What can hang from each mark:
J260: J343 J613
J231: J343
J233: J613
J296: J343 J613 J775
J573: J231 J910
J827: J343 J613
J343: J231 J260 J910
J613: J233 J260 J827
J910: J343 J573

Each row was made from one small tree. The marks that hang from a mark follow it in brackets, in the order of their numbers. Every link used is in the known rows. Write each row's tree.
Known rows:
J827[J343 J613[J260]]: [-2.17  4.02 -1.07 -0.43  0.93  0.34  0.81 -1.58  1.73 -0.19  1.07 -0.33
 -0.06  0.01  1.99  0.68  0.27 -0.90 -0.98  0.09  0.06  0.79  0.60 -0.16
 -1.83  0.81]
J827[J343[J231 J260 J910] J613]: [-3.95  3.21 -1.55  0.13 -0.14  0.43 -2.76 -2.89  4.09 -0.36 -0.49  0.86
  0.47  0.24  1.56  0.89  1.07 -1.93 -1.81 -0.86  0.95  0.02  1.28  0.15
 -2.07  0.59]
J613[J233 J260 J827[J343[J231 J910[J573]]]]: [-3.67  3.55  0.01 -0.97  1.53  0.52 -3.52 -0.37  4.42  1.79 -0.74  0.42
  1.05  0.94  1.89 -1.26  0.90 -2.05 -4.11  0.91 -0.99  1.33  1.46  1.14
 -1.69  1.25]
J343[J231]: [-1.05  0.05  0.12  0.00  0.12  0.47 -1.68  0.00  1.18 -0.05 -0.69 -0.18
 -0.24  0.24 -0.29 -0.27  0.61 -1.33 -0.67 -0.66 -0.03 -0.48  0.13  0.11
 -0.39  0.02]
J613[J260]: [-0.31  0.81  0.88 -0.34  0.91  0.49  0.17  0.22  0.56  0.50  0.23  0.77
  0.28  0.23  1.05  0.00  0.19  0.15 -1.51 -0.07  0.54  0.29 -0.19 -0.27
 -0.60  0.61]
J573[J231[J343[J260[J613]]] J910]: [ 0.28  0.51  1.19  2.81 -0.79 -0.37  0.86 -3.60  1.86 -0.69  0.57  2.35
 -0.96 -1.01 -1.16  0.46  1.38  0.40 -0.86 -0.70  0.70  1.38 -0.20  0.36
 -1.36  0.17]
J231[J343]: [-0.44  0.64 -0.84  1.38  0.15 -0.26  0.91 -1.02 -0.32 -0.80  0.87 -0.33
 -0.19  0.31  0.00 -0.21  0.81 -0.78  0.35 -0.16 -0.18  0.33  0.46  0.62
 -0.31 -0.07]
J343[J260[J613[J827]]]: [-0.75  2.08 -0.05  0.17  0.61  1.37 -0.40 -1.21  1.65  0.47 -0.39  1.79
 -0.69 -1.19  1.24 -0.31 -0.29 -0.50 -2.46  0.13 -0.46 -0.03  0.25 -0.40
 -1.43  1.71]
J573[J231[J343[J260]] J910]: [ 0.30  0.11  1.07  2.20 -0.71 -0.60  1.17 -2.57  1.56 -0.67  0.52  2.77
  0.16 -0.68 -0.56  0.57  2.07  0.66  0.05 -0.40  1.28  1.46  0.54  0.77
 -0.74 -0.25]
J613[J233 J260[J343[J231 J910]] J827]: [-2.13  1.85  1.16 -1.21  1.70  0.81 -3.19  0.67  3.72  1.35 -0.28  0.47
 -0.26  1.18  1.54 -2.02  0.05 -1.56 -5.15  0.67 -0.56 -0.24  0.23 -0.33
 -1.09  1.55]
J233[J613[J260[J343] J827]]: [-0.96  2.31  0.92 -0.95  0.64 -0.33 -1.06  0.77  0.67  0.32 -0.60  0.44
 -0.48  0.18  2.28 -0.78 -0.55 -0.80 -3.51  0.65 -0.42 -0.96 -1.00 -0.87
 -0.79  1.39]
J613[J233]: [ 0.43  0.06  0.88  0.31  0.72 -0.30  0.07  0.73  0.66  0.55  1.19  0.07
 -0.52 -0.29 -0.11 -0.98 -0.21  0.22 -0.22  0.59 -0.69  1.29  0.63 -0.12
  0.46 -0.03]
J827[J343[J231 J260[J613] J910]]: [-3.53  2.14 -0.19  1.10  0.00  0.40 -3.35 -3.46  3.16  0.10 -0.35  1.14
  0.15 -0.09  0.57  0.27  0.83 -1.71 -3.40 -1.43  0.47  0.03 -0.29  0.24
 -2.14  0.60]
J573[J231 J910]: [ 1.16 -1.00  1.34  0.44 -0.95 -0.60  0.55 -1.13  0.89 -0.03 -0.23  1.35
  0.34 -0.40 -1.53  0.50  0.57  1.62  0.44  0.25  0.59  0.89 -0.36  0.15
 -0.30 -0.80]
J233[J613[J260 J827]]: [-0.45  2.10  0.62 -0.89  1.27  0.01 -0.71  0.72  0.00  0.46 -0.60  1.55
  0.37  0.01  2.45 -0.25 -0.39 -0.23 -2.52  0.84 -0.29  0.23 -0.47 -0.62
 -1.06  0.93]
J296[J613[J827[J343]]]: [-1.10  3.58 -3.10 -1.15  0.68  0.04  0.56 -1.45  0.38 -0.16  0.36  0.44
  0.71 -1.05  0.40 -1.61  1.19 -0.91 -1.44  0.68  0.38 -0.61  0.67  0.22
 -2.25  0.67]
J573[J231[J343[J260[J613[J233 J827]] J910]]]: [-0.92  1.38  1.07  2.51  0.67  0.47 -0.37 -2.54  3.38  1.23  0.61  2.20
 -0.41 -0.71  0.56 -1.26 -0.11  0.06 -3.33  1.16 -0.09  2.02  0.51  1.00
 -2.13  1.05]
J296[J613[J233 J260[J343]] J775]: [ 0.37  1.89 -1.28 -2.15  1.87 -0.97 -2.15  0.39  1.23  0.69  2.21 -0.16
 -1.06 -0.18 -0.36 -3.12  1.95 -0.18 -4.13 -0.77  2.08 -0.90  0.37 -0.51
 -1.22  1.62]
J343[J231 J260[J613[J827]] J910[J573]]: [-3.08  2.08 -0.22 -0.40 -0.27  1.31 -5.20 -1.61  4.45  0.93 -2.85  1.52
  0.18  0.32  0.91 -0.24  0.36 -1.94 -4.04 -0.16 -0.32 -0.55  0.68  0.60
 -1.69  1.65]
J296[J343[J910] J613[J233 J260]]: [ 0.56  1.49 -0.93 -1.94  2.16 -0.49 -1.29 -1.22  1.59  0.30  1.98  1.54
  0.36 -0.41 -0.16 -2.03  1.47  0.65 -2.88  0.25  2.88 -0.95  0.62  0.43
 -0.81  0.05]
J573[J231 J910[J343[J260[J613]]]]: [-0.15  0.63  2.19 -0.13 -1.72 -0.97 -0.92 -3.02  2.78  0.15 -0.12  3.56
 -0.69 -0.92 -0.50  0.04  1.14  0.79 -0.95 -0.94  0.82  1.79 -0.21 -0.30
 -0.45  1.05]
J260[J343[J231 J910] J613[J233 J827]]: [-1.86  1.37  0.39 -0.21  0.79  0.71 -3.55 -0.59  3.42  0.81 -0.28 -0.69
 -1.47  0.50  0.14 -2.14 -1.00 -1.69 -4.67  0.36 -1.64 -0.64 -0.57 -0.46
 -0.96  1.29]
J827[J613]: [-0.67  1.59 -1.16 -0.36 -0.07  0.35  0.11 -0.57  1.15 -0.53  0.25 -0.46
 -0.71  0.00  0.55  0.59 -0.61 -0.29  0.71  0.38  0.01  0.14  0.60 -0.48
 -0.63  0.20]

Which tree is each row?
[-1.95  3.57 -0.75  0.62  0.55 -0.13  0.53 -1.51  3.05  0.26  2.02  0.57
 -0.68 -1.18  1.55 -0.08  0.35 -0.98 -0.40  0.41 -0.13  1.92  1.80 -0.16
 -1.05  0.90]
J827[J343[J260] J613[J233]]
[-3.70  2.26  0.47  1.11 -0.24 -0.24 -4.77 -2.37  5.14  1.06 -0.32  0.37
 -0.17 -0.16  0.33 -0.66  0.93 -2.01 -3.59 -0.54 -0.37  1.16  0.70  0.76
 -1.35  1.17]
J827[J343[J231 J260[J613[J233]] J910[J573]]]
[-3.17  3.13 -0.70 -0.22 -0.73 -1.05 -3.51 -1.50  2.56  0.33 -1.73  1.73
  1.63 -0.04  2.48  0.58  0.62 -1.05 -2.77  0.66  0.25  0.54  0.66  0.76
 -1.20  0.90]
J233[J613[J827[J343[J260 J910[J573]]]]]
[-1.71 -0.16  2.13 -0.23 -1.33 -0.30 -2.69 -0.47  3.86  1.54 -1.65 -0.18
  0.44  1.08  0.15 -0.14  0.02  0.25 -3.55  0.75  1.10 -0.30 -0.83  1.20
 -0.71  1.02]
J613[J260[J343[J910[J573[J231]]]]]
[-1.42 -0.63  1.49  0.52 -1.78 -0.36 -2.74 -1.27  3.91  1.38 -2.15  1.89
  1.16 -0.01  0.11  0.80  0.65  0.58 -1.68  0.50  1.73  0.54  0.43  1.48
 -0.80  0.50]
J343[J260 J910[J573[J231]]]
[-1.36  1.35  0.99 -1.60 -0.91 -0.70 -2.74 -1.73  2.75 -0.66 -0.55  3.48
  0.04  0.24  0.47 -0.23  2.69 -1.15 -0.71 -1.68  0.83  0.62  1.34 -0.69
  0.42  0.83]
J573[J910[J343[J231 J260]]]
[-2.97  1.80  0.88 -0.86 -1.79 -0.14 -4.79 -1.68  4.39  0.55 -1.59  1.22
 -0.95  0.08  0.48 -0.86  1.61 -2.50 -2.15 -1.59 -0.04  0.23  0.74  0.29
 -0.42  2.31]
J910[J343[J231 J260[J613]] J573]
[-2.48  2.03  0.79 -1.05  0.68 -0.08 -4.30  0.21  2.48  0.38 -1.75  0.83
  0.19  1.34  2.16 -0.81 -0.08 -1.50 -5.23  0.11  0.07 -1.45 -0.96 -0.75
 -1.43  1.07]
J233[J613[J260[J343[J231 J910]] J827]]
[-2.31  3.39 -0.34 -0.73  1.07 -0.62 -1.65 -1.10  0.78  0.53 -0.41  1.51
  1.61  0.54  2.99  0.13 -0.24 -0.35 -3.61  0.61  0.07  0.65 -0.51  0.03
 -1.98  0.49]
J233[J613[J260 J827[J343[J910]]]]
[-1.68  2.55 -0.88 -0.37  1.25 -0.17 -0.39 -0.83  1.49  0.94  0.81  0.45
  0.96  0.20  1.29 -1.11 -0.39 -0.27 -2.18  1.34 -1.06  1.53  0.91  0.57
 -1.08  0.33]
J613[J233 J827[J343[J910]]]
[-2.88  0.77  0.50  0.56 -0.89  0.45 -5.51 -1.99  4.31  0.59 -2.08  0.87
 -0.18  0.43  0.08  0.27  0.69 -1.56 -3.24 -1.02  0.52 -0.46  0.16  0.43
 -0.95  1.14]
J343[J231 J260[J613] J910[J573]]
[-2.52  2.06  0.41 -1.51  1.07  1.29 -3.18 -0.04  3.14  0.76 -1.55  0.62
  0.24  1.46  1.70 -1.07  0.11 -1.59 -4.87  0.05  0.11 -1.50 -0.28 -0.13
 -1.49  1.34]
J613[J260[J343[J231 J910]] J827]
[-2.43  2.98 -1.39 -0.50  0.88  0.99 -0.77 -0.87  1.47  0.23 -0.53 -0.30
  0.41 -0.13  0.88 -0.68  0.81 -2.16 -1.68 -0.12 -1.14 -0.12  0.69  0.73
 -1.89  0.75]
J613[J827[J343[J231]]]
[-1.50  1.09  2.20 -0.85  0.12  0.13 -2.34  0.58  4.79  2.58 -1.08  0.33
  0.21  0.56  0.97 -1.62 -0.44 -0.06 -4.52  2.16 -0.24  0.81  0.16  1.15
 -1.08  1.71]
J613[J233 J260[J343[J910[J573[J231]]]] J827]
[-0.46  2.47  0.47 -0.39  1.68  0.51  0.33  0.28  2.29  0.60  1.54  0.31
 -0.92 -0.15  1.58 -0.40 -0.49 -0.02 -0.80  1.03 -0.24  1.61  1.05 -0.89
 -0.65  0.72]
J827[J613[J233 J260]]
[-1.24  0.43  1.16  0.94  0.19  0.05 -2.58 -0.29  2.65  0.48  0.82 -1.77
 -2.59 -0.25 -1.08 -2.00 -0.40 -1.79 -2.93 -0.54 -1.51 -0.56 -0.76 -0.62
 -0.22  1.05]
J260[J343[J231] J613[J233]]
[-1.51  3.07 -1.16  0.31  0.72 -0.38  0.76 -1.04  1.77  0.11  2.08 -1.06
 -0.85 -0.61  0.79 -0.23 -0.23 -0.79  0.32  0.71 -1.07  1.78  1.21 -0.09
 -0.80  0.22]
J827[J343 J613[J233]]
[-2.68  1.93  0.51 -0.12  0.48  0.98 -5.03 -0.93  5.25  1.46 -1.54  1.51
 -0.31 -0.08  0.94 -1.26  0.19 -1.75 -4.20  0.44 -0.79  0.69  1.20  0.45
 -1.15  1.69]
J343[J231 J260[J613[J233 J827]] J910[J573]]
[-0.96  1.41  0.33 -0.11  0.52  0.26 -1.89 -0.72  2.25  0.78  0.43 -0.39
 -1.26  0.26  0.47 -1.75 -1.68 -0.51 -3.87  0.96 -1.51  0.02 -0.61 -0.66
 -0.54  1.17]
J260[J343[J910] J613[J233 J827]]
[-1.53  1.12 -0.31  2.26 -0.13  0.06 -1.24 -3.26  1.63 -0.44  0.39  1.51
 -0.27  0.23  0.62  0.20  0.56 -0.57 -2.28 -0.83  0.79  0.38 -0.01  0.27
 -1.17  0.56]
J231[J343[J260[J613] J910]]
[-0.88  1.34 -0.17  2.52  0.04  0.26  0.15 -2.43  1.03 -0.57  0.93  0.98
 -1.14 -0.56  0.35 -0.19  0.84 -1.08 -1.32 -0.89  0.09  0.49  0.15  0.19
 -1.09  0.84]
J231[J343[J260[J613]]]
[-3.28  2.15  0.65 -1.39 -0.22 -0.25 -5.82  0.50  3.76  0.74 -2.80  0.14
  0.32  1.53  2.04 -0.68  0.25 -2.14 -5.17  0.32 -0.19 -1.39 -0.57  0.00
 -1.02  1.46]
J233[J613[J260[J343[J231 J910[J573]]] J827]]
